Known rows, with every way that one mark hangs from another
kogev(nipa(rezup)): [ -4   0  -6 -10 -17   8   4 -16   9  -4  15  -4  -1  -3  14 -14   4  -3
   7]
kogev(nipa(rezup(lefu zetuf))): [-11 -20 -10  -7 -17   5   9 -10   2   7   1  -6  -4  -5  30 -19 -14  -9
  19]
rezup(nipa): [ -6   1   1   3   3   6  -1  -6  -6  15   7   9 -11 -11   8  -5  -9   3
   6]
lefu(rezup): [  2  10  10   1   2   5   3  -9   7   1   0  10  -9 -15   0   0  17   5
   7]
rezup(lefu zetuf(kogev(nipa) saremu(zugoge))): [-33  -1   6  11 -35   9  29  -5  15 -22  -6 -22  -2  -2  25   8 -24 -17
  16]
saremu(zugoge(zudas)): [-17   3   0  -3   3   6  19  -5  12  19   2   5  -6  -7  14  -4  17  -5
  13]
rezup(lefu): [ -4  -7  -3  -3   8   0  -1 -11   4  19  -4  12  -8  -5   8  -9  -6  -1
  10]
nipa(rezup): [  0   0  -3  -4   0  10   1 -13  -2   0   8   7 -13  -8  14 -10   6   2
   7]
rezup(zetuf(saremu)): [ -3   8   7   8 -11   0  15  -3 -16 -14 -11  -9 -11  -3  13   4   1  -5
  11]
zetuf(kogev(nipa) saremu(zugoge)): [-28  17   8   8 -36  13  26 -12  22 -34   7 -20   1  -1  10  13  -6 -11
   5]
lefu(rezup(nipa(kogev) zetuf(saremu(zugoge(zudas))))): [-26  -8  24  10 -19  21  31  -3  -6   5  -1  -3 -34 -46  20   5  19   5
   4]
lefu(rezup(nipa zetuf(kogev saremu))): [-14   4  23  20 -24  26  17  -1  -9 -28  -1  -7 -20 -29  17  20 -14  -1
   5]
zugoge(saremu zudas): [  1  -2  -2  -7  12   9   6  -5  10  23  11   0  -2 -20   7   1  32   1
   8]
nipa(kogev rezup): [ -1  -7  -4  -5  -4   9  -5 -19  -8   0  14   8 -24 -19  14 -11  14  13
  -6]
zudas(zugoge): [ -7   5   4   4   2   5   5  -7   2  13   4  16  -1 -13   7  14  10  -8
  16]
lefu(rezup(nipa(kogev) zetuf(saremu(zugoge)))): [-22   1  25  17 -21  12  22  -6  -7  -8  -3  -2 -34 -35  14   5   9   9
   0]
saremu(zugoge): [-13  10   1   2   2  -4  11  -7  12   7  -1   5  -8   4   8  -5   7  -2
  13]
kogev(nipa(rezup(lefu zetuf(saremu(zugoge(zudas)))))): [-30 -16   4  -5 -29  18  39  -8  10   2  -5 -17 -11 -18  34 -12   2 -19
  21]

Rows
[ -8  -2  21  14 -18  14  11  -6 -19  -9  -1  -2 -33 -40  11   7   8  12
  -3]
lefu(rezup(nipa(kogev) zetuf(saremu)))
[-14   7   4   1 -38  26  15 -19   8 -40  16 -17  -4 -11  15   7  -7  -8
   0]
zetuf(kogev(nipa(rezup)) saremu)
[-30   7  17   9 -41  25  40  -1  19 -28   1 -23  -2 -20  23  17   9 -15
  15]
lefu(rezup(zetuf(kogev(nipa) saremu(zugoge(zudas)))))
[ -9 -20   5   2 -15  11   9 -14 -19  -8  -6  -2 -32 -28  25  -8  -2   4
   1]
nipa(kogev rezup(lefu zetuf(saremu)))
[-13 -20   0   0   2   7  -8 -14  -8  27   6  16 -25 -28  10 -10 -13  11
  -5]
rezup(lefu nipa(kogev))
[-20  -6   3  -1 -32  28  14 -20  11 -28   9 -13  -7 -16  19   1 -18 -11
   1]
zetuf(kogev(nipa(rezup(lefu))) saremu)
[-13   1  -8   5 -29   5   6  -2   3 -16   8 -18   9   5  23   9 -17  -9
  14]
rezup(zetuf(kogev(nipa)))
[ -8   3  22  14 -13  14  19  -1 -12  -9  -8  -3 -21 -28  10   6   0   1
   9]
lefu(rezup(nipa zetuf(saremu)))
[ -4  -2  11  10  -4   7   7   1  -8   9  -2   7 -16 -21  15   0  -4   3
  14]
lefu(rezup(nipa zetuf))
[-20  -6   2   7 -35  11  17  -6   2 -24  -4 -21   1  -6  21  10 -26 -14
  12]
rezup(lefu zetuf(kogev(nipa) saremu))
[-10   5   4   7 -31  10  10  -4  11 -22   8 -14   4  -8  20  11  -5  -6
  12]
lefu(rezup(zetuf(kogev(nipa))))
[-13 -12   2  -3 -26  10  20 -11  -3 -12  -4 -15 -10 -11  25 -12 -12 -12
  14]
kogev(nipa(rezup(lefu zetuf(saremu))))
[-10 -13  -6 -12 -12   8   5 -17  12   7   8   0  -3  -7  18 -19  -7  -6
   9]
kogev(nipa(rezup(lefu)))
[-29  -8   9  11 -22  21  25  -8   1 -24  -8  -8 -22 -13  33   5 -22 -13
  14]
nipa(rezup(lefu zetuf(kogev saremu(zugoge))))
[ -6 -10  10   9 -10   7   0  -5 -14   8   4   8 -27 -31  15  -1   5  14
   0]
lefu(rezup(nipa(kogev) zetuf))
[-39 -17  12  13 -20  27  32   3  -1   4  -7  -7 -19 -27  33  12 -26 -15
  15]
rezup(lefu nipa zetuf(kogev saremu(zugoge(zudas))))
[ -5   4   8  12 -14  10   5  -1  -1 -19  -1  -2  -7 -11  17  15  -3  -1
  13]
lefu(rezup(zetuf(kogev)))
[-30 -16  12  13 -15   5  19  -7 -10  10  -9  -2 -33 -27  21  -5 -14   2
   4]
rezup(lefu nipa(kogev) zetuf(saremu(zugoge)))
